What can hang from each mark:
A: R
R: C L M V
Q: C V
C: Q R
M: R
V: Q R

Every row comes from one small tree of marks. The marks that hang from a mark follow it in brackets, in alphabetical order. Every link used is in the known rows. Which tree was each row made from?
Known rows:
M[R[C[Q[V]] L]]: [ 1.45  3.32 -1.33  2.48 -1.38 -0.28  2.83  1.15 -0.42 -0.30 -2.98  1.49
  1.44 -2.93 -0.22  2.30 -0.47  0.17  2.67  2.18 -0.28 -1.71  4.31 -3.05]
A[R[M V[Q]]]: [ 2.17  0.97 -2.72  4.49 -2.25  0.68  3.11  1.41  0.39 -0.93 -2.49 -1.80
  1.53 -1.82 -0.21  0.87 -2.06  1.00  0.94  1.76  0.07  0.16  2.44 -0.59]
Q[C[R[M V]]]: [ 5.52 -0.67 -2.21  0.67 -0.38 -0.38  1.00  2.48 -2.73  0.22 -2.17 -0.50
  1.54 -2.00  0.34  2.43 -3.02  0.52  1.50  1.17  1.86  1.95  5.07 -0.55]
V[R]: [ 1.53 -0.17  0.10  1.16 -1.27  0.88  1.91  1.90 -0.22  0.12 -1.21 -2.32
  1.99 -2.07  1.26  0.27 -2.85  1.31  0.33  2.34  0.34 -0.91  2.20 -1.88]
M[R[V]]: [ 2.03  1.49 -0.59  2.48 -1.40  0.65  3.26  3.45 -1.28 -1.16 -2.08 -0.19
  1.87 -2.19 -0.10  0.73 -0.37  1.16  0.34  2.29 -0.27 -0.14  1.98 -1.27]
R[C M]: [ 2.87  0.78 -0.68  1.77 -2.52  0.33  0.38  0.68  0.11 -0.95 -2.09  0.24
  1.93 -1.97  1.09  2.22 -1.99  0.91  1.04  1.13 -0.59 -1.69  4.57 -1.81]
V[R[C L M]]: [ 3.22 -1.76 -0.13  1.99 -1.56  0.36  1.55  1.28  0.75 -0.81 -3.23 -1.96
  2.55 -3.25  1.78  2.84 -3.21  1.24  1.58  1.15 -0.72 -1.61  4.14 -3.05]
C[Q R[L M V]]: [ 4.71 -1.02 -0.47  1.44 -0.26 -0.81  2.48  0.73 -0.94  0.10 -3.64 -0.78
  0.68 -2.90  0.20  1.36 -2.91 -0.19  1.96  1.94  0.07  2.91  4.16 -1.69]
R[M]: [ 2.14  0.65 -0.12  1.52 -2.22  0.64  1.89  1.14  0.49 -1.06 -2.31 -0.17
  2.43 -1.88  1.71  2.37 -2.38  1.97  0.84  2.04 -0.42  0.12  2.97 -1.16]
C[Q R[L V]]: [ 3.57 -0.24 -0.65  0.97 -0.48 -1.28  2.40  0.16 -0.77  0.42 -2.34 -1.08
 -0.01 -2.60 -0.31 -0.20 -2.52 -0.93  1.39  2.14 -0.08  2.18  3.32 -1.70]
A[R[L V]]: [ 1.65 -0.01 -1.43  2.35 -2.43 -0.24  3.09  0.37  1.51 -1.89 -1.34 -3.36
  1.94 -4.27 -0.58  0.57 -2.37  0.03  0.05  2.83 -0.93  0.75  1.22 -1.04]
V[Q R[C M]]: [ 2.70 -0.20 -1.50  3.28 -1.23  0.88  1.45  1.83 -0.36  0.23 -2.52 -0.67
  1.38 -0.71  1.45  1.24 -2.64  1.35  1.98  0.29  0.24 -2.95  4.28 -2.34]
M[R[C V]]: [ 2.44  1.84 -0.97  3.11 -1.58  0.35  1.88  3.28 -1.62 -1.00 -1.29  0.26
  1.35 -2.06 -0.42  0.79 -0.07  0.13  0.69  1.22 -0.79 -1.91  3.64 -2.40]
M[R[C L V[Q]]]: [ 1.95  1.80 -2.03  3.56 -1.47 -0.12  3.91  1.79 -0.52 -1.81 -3.53  0.10
  1.03 -2.03 -0.11  1.18 -0.06  0.57  1.54  0.69 -0.87 -2.73  2.92 -2.55]
Q[C[R[L M]]]: [ 4.19 -0.32 -2.06 -0.37 -0.68  0.07  1.78  0.58 -0.30 -0.94 -2.56 -0.53
  2.31 -3.31  1.37  3.99 -3.55  1.49  2.51  1.14  1.25  1.68  4.75 -0.77]
C[Q[V] R]: [ 2.53  2.93 -2.16  1.40 -1.19 -1.34  1.16  0.24 -0.91  1.77 -0.90  0.84
  0.21 -1.38 -0.76  0.83 -3.17 -0.49  2.44  2.60  2.02  0.53  4.25 -1.72]
V[Q[C] R[M]]: [ 2.88 -0.28 -1.48  1.63 -0.23  1.60  2.51  2.92 -1.61  0.80 -3.00 -0.87
  2.36 -0.68  2.61  2.41 -2.46  2.36  1.97  1.02  1.26 -0.33  4.23 -1.20]
V[Q[C]]: [ 1.49  2.16 -2.07  0.66 -1.12  0.73  2.03  1.04 -1.28 -0.12 -1.98  0.35
  1.72 -0.39  2.17  0.97 -1.35  1.25  1.24  1.40  0.39 -0.69  3.42 -0.62]
R[C]: [ 1.68  1.77 -0.85  1.00 -2.73  0.03  0.46  0.37 -0.12 -0.79 -0.71 -0.12
  1.41 -1.79  0.72  0.60 -1.68 -0.11  0.61  1.51 -0.86 -2.55  3.60 -2.05]

Which tree is each row?
[ 3.70 -0.67 -1.57  2.52 -1.50 -1.08  1.46  1.13  0.76 -0.72 -3.86 -1.28
  2.94 -2.98  0.52  3.84 -3.36  1.49  2.00  2.16  0.85 -2.85  4.43 -3.47] | Q[V[R[C L M]]]
[ 1.76  0.62 -2.02  2.56 -3.03  0.64  1.67 -0.53  2.14 -2.12 -1.71 -1.96
  2.52 -4.64  0.22  3.05 -3.00  0.35  1.72  1.40 -1.08 -1.07  3.57 -1.40] | A[R[C L M]]
[ 3.57  1.13 -1.86  1.70 -0.81 -1.35  2.05 -0.44  0.35  0.44 -3.34  0.71
  1.17 -3.00 -0.02  3.32 -3.64  0.61  3.25  2.34  1.58  1.29  4.62 -2.08] | C[Q[V] R[L M]]
[ 3.58 -0.42 -1.73  3.23 -1.81 -0.90  2.37  0.13 -0.06 -1.70 -4.52 -0.15
  1.43 -1.44  1.01  1.93 -1.54  0.71  1.15  0.61 -1.13 -2.04  3.76 -2.44] | R[C L M V[Q]]
[ 2.26  1.02 -2.19  3.02 -2.96 -0.20  0.84  1.12 -0.31 -0.97  0.05 -2.47
  1.20 -2.95 -1.25 -0.11 -1.96 -1.33  0.14  1.73 -0.69 -1.48  2.96 -1.34] | A[R[C V]]
[ 1.96  0.76 -0.33  2.08 -1.20  0.28  4.06  2.37 -0.09 -1.96 -3.12 -0.91
  2.39 -3.43  0.19  1.71 -0.67  1.41  0.74  2.46 -0.82  0.27  1.50 -2.06] | M[R[L V]]
[ 1.32  2.50 -1.56  3.69 -1.17  0.69  3.99  3.08 -1.28 -0.81 -2.71  0.64
  1.13 -0.74  0.12  0.44 -0.08  1.59  1.06  1.59  0.05 -1.18  1.88 -1.54] | M[R[V[Q]]]
[ 2.58  0.50 -1.85  2.84 -1.72 -1.35  2.25 -0.10 -0.06 -1.44 -3.38 -0.79
  0.94 -1.24  0.48  0.20 -1.13 -0.12  0.68  1.03 -1.27 -2.69  3.13 -2.70] | R[C L V[Q]]
[ 2.49  1.06 -0.69  2.53 -1.69 -0.17  2.96  2.18 -0.67 -2.10 -2.53 -0.35
  1.81 -3.28 -0.22  1.66 -0.40  0.42  0.89  1.40 -1.23 -1.88  3.25 -2.67] | M[R[C L V]]
[ 4.14 -0.57 -1.58  1.73 -0.62 -0.35  3.40  1.36 -1.02 -1.21 -4.92 -0.38
  2.29 -1.38  1.96  2.81 -1.34  1.65  1.37  1.50 -0.14  0.40  3.75 -1.13] | R[L M V[Q[C]]]
[ 3.51  1.28 -3.47  1.09 -0.44  0.67  1.71  0.95 -1.59  0.25 -2.34  0.70
  1.10 -0.80  1.20  2.70 -2.93  1.75  2.80  0.11  1.96  0.45  5.12 -0.50] | V[Q[C[R[M]]]]
[ 4.21 -0.90  0.32  2.22 -1.24 -0.87  1.76  0.67 -0.85 -0.29 -4.09 -0.22
  1.39 -2.49  1.04  1.50 -1.10 -0.76  1.09  1.68 -1.89  0.18  4.91 -2.21] | R[C[Q] L M V]
[ 3.18 -0.61  0.36  2.17 -0.67  1.21  0.98  2.14 -1.32  1.68 -2.19 -0.79
  1.33 -1.90  1.48  1.12 -2.56 -0.09  1.75  1.30 -0.49 -0.58  5.25 -2.39] | V[R[C[Q] M]]
[ 4.58 -1.21 -1.38  1.47 -1.14 -1.21  2.17  0.58  0.09 -1.41 -3.43 -1.35
  1.42 -3.27  0.12  2.30 -3.52  1.18  1.36  1.66  0.71  1.35  3.40 -1.74] | C[R[L M V]]
[ 2.55  0.15 -1.65  3.16 -2.37  0.42  2.02  1.69  0.32 -1.01 -1.59 -2.30
  2.04 -3.32 -0.41  1.40 -2.49  0.72  0.30  2.38 -0.13  1.22  2.32 -0.60] | A[R[M V]]
[ 3.31 -0.30 -0.73  1.70 -2.24 -1.57  1.40  0.34 -0.18 -1.60 -2.62 -1.41
  1.55 -2.46  0.10  0.86 -1.33 -0.55  0.12  1.81 -1.32 -1.73  3.28 -2.66] | R[C L V]
[ 2.25  0.22  0.42  1.63 -0.77  0.88  0.95  1.78 -1.48  1.93 -0.89 -1.26
  0.88 -1.68  1.14 -0.49 -2.12 -0.96  1.05  1.47 -0.67 -1.42  4.57 -2.30] | V[R[C[Q]]]
[ 3.16 -0.40 -1.08  3.01 -1.41 -0.61  3.79  0.38  0.67 -1.76 -5.28 -0.52
  1.67 -1.60  1.44  1.87 -1.73  1.91  1.02  1.77 -0.79 -0.18  2.26 -1.87] | R[L M V[Q]]
[ 4.63  0.64 -3.19  0.11 -0.91 -1.47  1.73  0.50 -0.34 -0.62 -3.27  0.09
  2.48 -2.98  0.43  5.10 -3.91  1.63  2.95  1.80  2.81  0.50  5.30 -1.50] | Q[C[R[L M]] V]
[ 2.19  2.84 -1.37  2.15 -1.97 -1.04  0.49  0.17 -1.18  1.15 -1.47  1.10
  1.04 -1.11 -0.09  0.85 -1.33 -0.93  1.20  2.59  0.25 -2.10  4.82 -2.54] | R[C[Q[V]]]
[ 3.54  2.22 -3.59  0.16 -1.02 -1.35  0.45  1.01 -1.80  0.75 -0.90  0.38
  1.57 -1.62 -0.44  2.62 -3.27  0.78  2.10  1.90  3.16 -0.34  4.79 -1.03] | Q[C[R] V]
[ 3.69  2.01 -2.35  1.90 -0.90 -0.79  1.12  0.37 -1.03  1.26 -2.31  1.05
  0.67 -1.68 -0.33  2.46 -3.37  0.25  2.97  2.23  2.15  1.09  4.96 -1.69] | C[Q[V] R[M]]
[ 2.79  1.20 -3.45  4.85 -2.47  0.25  1.72  1.06 -0.05 -0.87 -1.83 -1.23
  0.87 -1.72 -0.78  1.05 -1.96 -0.10  1.13  0.66 -0.35 -1.70  3.64 -1.37] | A[R[C M V[Q]]]
[ 2.77 -0.04 -0.49  1.41 -2.38 -0.23  1.45 -0.22  1.05 -2.13 -3.14 -0.45
  2.51 -3.24  1.49  3.13 -2.25  1.03  1.31  1.43 -1.31 -1.63  4.05 -2.15] | R[C L M]
[ 2.22  0.15 -2.59  4.08 -2.10  0.17  4.01  0.21  1.60 -1.96 -3.45 -2.17
  1.75 -3.01  0.10  1.91 -2.54  1.19  1.04  1.82 -0.56  0.45  1.80 -1.10] | A[R[L M V[Q]]]
[ 2.22  0.28 -2.09  2.76 -2.84 -0.70  1.61  0.11  0.89 -2.02 -0.98 -2.94
  1.65 -3.99 -1.02  0.83 -2.28 -1.20  0.30  1.91 -1.27 -1.13  2.63 -1.76] | A[R[C L V]]
[ 3.46  0.30 -2.06  3.56 -2.64  0.29  0.71  1.52 -0.07 -1.02 -1.18 -1.86
  1.70 -3.17 -0.96  1.58 -2.40 -0.32  0.59  1.55 -0.48 -0.85  3.94 -1.09] | A[R[C M V]]
[ 2.96  1.29 -2.87  2.37 -1.05 -0.97  2.25  1.02 -1.21  0.13 -1.79 -0.45
 -0.23 -0.40 -0.79 -0.74 -2.67  0.24  1.13  0.97  1.08 -0.54  2.92 -1.40] | C[R[V[Q]]]
[ 1.65  0.64 -1.15  2.64 -2.29  0.88  2.04 -0.46  1.32 -0.58 -1.72 -1.34
  1.82 -4.31  0.50  2.27 -2.47 -0.66  2.07  1.71 -1.74  0.48  4.27 -1.53] | A[R[C[Q] L M]]
[ 3.23  1.98 -1.20  2.63 -1.79 -0.94  0.44  0.39 -1.10  0.85 -2.76  1.60
  1.60 -1.25  0.50  2.55 -1.73 -0.21  1.94  2.15  0.14 -1.35  5.77 -2.40] | R[C[Q[V]] M]
[ 2.75  0.18 -1.62  1.93 -1.59 -1.42  1.36  0.63  0.82 -0.36 -2.50 -1.76
  2.28 -2.80  0.15  2.54 -3.03  0.53  1.36  2.04  1.01 -3.61  3.71 -3.51] | Q[V[R[C L]]]
